What can hang from each mark:
Z_50: Z_59 Z_283 Z_493
Z_283: Z_50 Z_798
Z_493: Z_50 Z_284
Z_59: Z_728 Z_798
Z_284: Z_493 Z_856
Z_856: Z_798

Every row comes from one small tree of marks. Brackets hold a mark, then the marks that hang from it, in the order of their numbers. Every link used is in the known rows. Which tree was each row made from?
Known rows:
[Z_284 [Z_856 Z_798]]: [ -5  22  -5  -4   5 -21 -29  44 -13  12  13  62 -19 -36   2 -15  32  29
 -74 -20 -18]
[Z_493 Z_50]: [ 14  15  16  27  -9   8   4 -35 -24  27   9  55  18  19   0   2   5  -7
 -46  12 -28]
[Z_59 Z_728]: [  2  62   8  15 -29  18  10  18  -9  -4  -9 -14 -23   6  -7  10  27  24
 -60 -11 -19]
[Z_283 [Z_50 Z_493] Z_798]: [-28  -4  -7  22  33  -9  -1   7  23  18 -13  29  19 -55  18  -7 -11 -23
 -37   0   5]
[Z_283 [Z_50 Z_59 [Z_493 Z_284]]]: [-25  13   1  10  19  -1   2   1  14   3 -24   2  -4  41  -4  -9 -32 -20
  -3   7   0]
[Z_493 [Z_50 [Z_59 Z_798]] Z_284]: [ 22 -16   6  15 -11  -3  12 -50   1  17   6 -13  20  88   5   2 -14 -11
  17 -21   7]
[Z_283 [Z_50 Z_59] Z_798]: [-18 -18 -11  28  37  -2  -5  -9  11   7  -6  27   9 -43  10 -11  -8  -6
 -40  -8  10]
[Z_284 [Z_493 [Z_50 Z_59]] [Z_856 Z_798]]: [  7 -17  -6  -4   7 -22 -13  23 -15   8  41 -22 -36 -67   7 -21  38  25
 -15  -6  -3]
[Z_493 [Z_50 [Z_59 Z_798] Z_283] Z_284]: [ 25 -21   6  10 -14   1  10 -44   5   6   9 -16  36  88  -6   0 -22 -11
  41  -5  17]
[Z_50 Z_59 [Z_493 [Z_284 Z_856]]]: [ -9  13  -9 -34  -2  -6 -10  16  13  -6 -45   3 -41  39  -1  13 -29 -13
  47   6  -7]
[Z_283 Z_50 Z_798]: [-18 -12  -3  35  35  -3   0   1  13  18   1  47  33 -55  15 -10   7  -7
 -71 -20   8]
[Z_283 Z_798]: [ -4  -6  -7   2  12   1  -7   2  -2  14  -2  64  12 -53  19  15  18   1
 -52 -24  -8]
[Z_50 Z_59 [Z_283 Z_798]]: [ -1 -10 -14 -15   6  12 -16  -3  -6 -21  -9  31   0 -17  -9  10 -15   4
  22  20   2]
[Z_493 [Z_50 Z_59 Z_283] Z_284]: [ 29 -15  10  15  -6   7   8 -40   3  12  -2  18  28  86 -11   5 -24 -17
  27   4  11]
[Z_50 Z_283 [Z_493 Z_284]]: [ -9  20   5 -27  -8   4   0  22  17  -6 -23  26  21  44 -10  18 -27 -23
  38  15   0]
[Z_50 Z_59 Z_493]: [-23  30  -9 -30  -6   6 -13   1  -9  -9 -30   8 -47  25  -3  15 -32 -14
  33  36 -31]
[Z_284 Z_493]: [-11   1  10 -20   0   9   9  22 -19  -7  23  -1  -6 -46   7  13  39  13
 -31 -26 -15]
[Z_284 [Z_493 Z_50] [Z_856 Z_798]]: [  6 -14   1  -1   6 -24  -9  30 -14  15  45  -7 -19 -76  10 -20  49  23
 -37 -15  -3]
[Z_284 Z_493 Z_856]: [ -2  -9   7 -26   1  -6   0  55 -10 -10   8   8 -16 -91   7   1  55  28
 -32 -33  -2]
[Z_493 [Z_50 Z_59 Z_283] [Z_284 Z_856]]: [ 36 -20   8  10  -5  -3   1 -17   9  10 -14  25  20  54 -10  -5 -12  -7
  27   0  19]
[Z_284 Z_493 [Z_856 Z_798]]: [ -7  -5  -4 -21   9 -22 -15  58 -12   0  37  -3 -29 -85   9 -12  55  34
 -46 -33  -4]
[Z_50 Z_59 Z_283]: [ -3  12  -3 -18  -6  18 -13   2 -19 -26 -10  30  -4  23 -22   7 -17   8
  17  29 -12]

Which tree is each row?
[ -9   4  -9 -24 -17   9 -11  -4 -15 -36   7 -17   9  28 -15   2 -15  17
  36  16  -2]
[Z_50 [Z_59 Z_798] Z_283]
[  7 -22   9   1   2   7  13  -5 -12   3  32  -9  19 -54   7   4  27   1
  -5   1   0]
[Z_284 [Z_493 [Z_50 [Z_283 Z_798]]]]
[ 13 -18  12  -5  -2  -8   5  25 -11   5  15   1  -6 -81   8  -7  48  18
 -25 -14  -2]
[Z_284 [Z_493 Z_50] Z_856]
[  3 -12   9  -2  -2   8  11 -14 -23   1  26 -22 -12 -26   5   5  21   2
  -2   1 -13]
[Z_284 [Z_493 [Z_50 Z_59]]]
[ 18  15   3  21 -29  11   6 -37 -14  -7  12 -40   8  36 -13  -6 -11   7
  21  33  -5]
[Z_493 [Z_50 [Z_59 Z_728 Z_798] Z_283]]
[ 31 -29   2  17   3   3   6 -43  12  16  -2  18  33  57  -1   6 -23 -20
  30  -1  20]
[Z_493 [Z_50 Z_59 [Z_283 Z_798]] Z_284]
[ -7  42  -7 -17 -20   6   3   6  17 -11 -43 -54 -56  61  -5  18 -28 -10
  47  10  -6]
[Z_50 [Z_59 Z_728] [Z_493 Z_284]]
[  3 -19   6  -9  -9   7  11 -13 -18 -12  35 -48   6 -25   1   1  16   7
  25   6  -2]
[Z_284 [Z_493 [Z_50 [Z_59 Z_798] Z_283]]]
[-30  35  -4  16  -2  -1   7   4  11 -12 -12 -64 -16  17  -4 -17 -22  -2
   0  16  -3]
[Z_283 [Z_50 [Z_59 Z_728 Z_798] Z_493]]
[ 29  -7  18  21  -7   6  13 -31   4  23   3  38  51  73  -7   5  -9 -18
  -2  -9   9]
[Z_493 [Z_50 Z_283] Z_284]
[ -2  -8  -8 -27   5  -9  -6  34  35  -2 -29  30  22 -18   4  14 -17 -20
  41   4  20]
[Z_50 [Z_283 Z_798] [Z_493 [Z_284 Z_856]]]
[  5 -16   9  -6  -3  11  10 -10 -19  -7  26 -23   0 -24  -2   3  16   4
  16  13  -6]
[Z_284 [Z_493 [Z_50 Z_59 Z_283]]]
[  4  -3   6   1 -16   7  18 -14 -17  -8  31 -73 -16 -23   6   1  26  13
   7  -4  -6]
[Z_284 [Z_493 [Z_50 [Z_59 Z_728 Z_798]]]]
[ 18  27   7  29 -19  12   6 -39 -20  12  -2  -1 -18  32  -7  -1  -3   1
 -16  27 -21]
[Z_493 [Z_50 [Z_59 Z_728]]]
[-14   2 -13 -42 -17  -2  -4   3  17 -31 -16 -51   1  65  -8  11 -46 -13
 100  20  11]
[Z_50 [Z_59 Z_798] Z_283 [Z_493 Z_284]]
[ 11 -26   3 -12  -6 -11   3  16 -11  -6  18 -36 -17 -71   8 -10  38  22
   7 -12   4]
[Z_284 [Z_493 [Z_50 [Z_59 Z_798]]] Z_856]
[ -9  11  -7 -37  -5   7  -8   8  15 -21 -34  -5 -13  60 -16  16 -48 -22
  80  33   2]
[Z_50 Z_59 Z_283 [Z_493 Z_284]]
[-24   7 -16  25  22  -3   1   1  28   2 -24 -29 -17 -44  10  -9 -20 -15
  -7  14  11]
[Z_283 [Z_50 [Z_59 Z_728] Z_493] Z_798]
[-25   9   0  19  12   0   0  -6  -6  -7   4  -7  11  18  -3 -18  -8   7
 -34  -6  -4]
[Z_283 [Z_50 [Z_59 Z_798]]]
[  7   5   2  -6   5 -17 -11  31   9  18   1  48   4  29   5  -1  21  13
 -49 -55   6]
[Z_493 [Z_284 [Z_856 Z_798]]]
[ 38 -31   8  20   2  -9   5 -10  20  25  -6  45  48  12   3  -1   4 -11
   1 -19  28]
[Z_493 [Z_50 [Z_283 Z_798]] [Z_284 Z_856]]
[-13  -1 -12  38  24   1   2  -4  17   3 -11 -11  -4 -45   7 -12  -2   1
 -41  -6  14]
[Z_283 [Z_50 [Z_59 Z_728]] Z_798]
[ -7 -12 -18 -33   6   1 -10   3  28 -15 -34  -4  -6  22  -3  17 -47 -27
  84  25  16]
[Z_50 Z_59 [Z_283 Z_798] [Z_493 Z_284]]
[-20  25   0  28  -1   4   7  -2  -1 -12   1 -45  -3  14  -6 -19  -3  14
 -34  -3   1]
[Z_283 [Z_50 [Z_59 Z_728 Z_798]]]
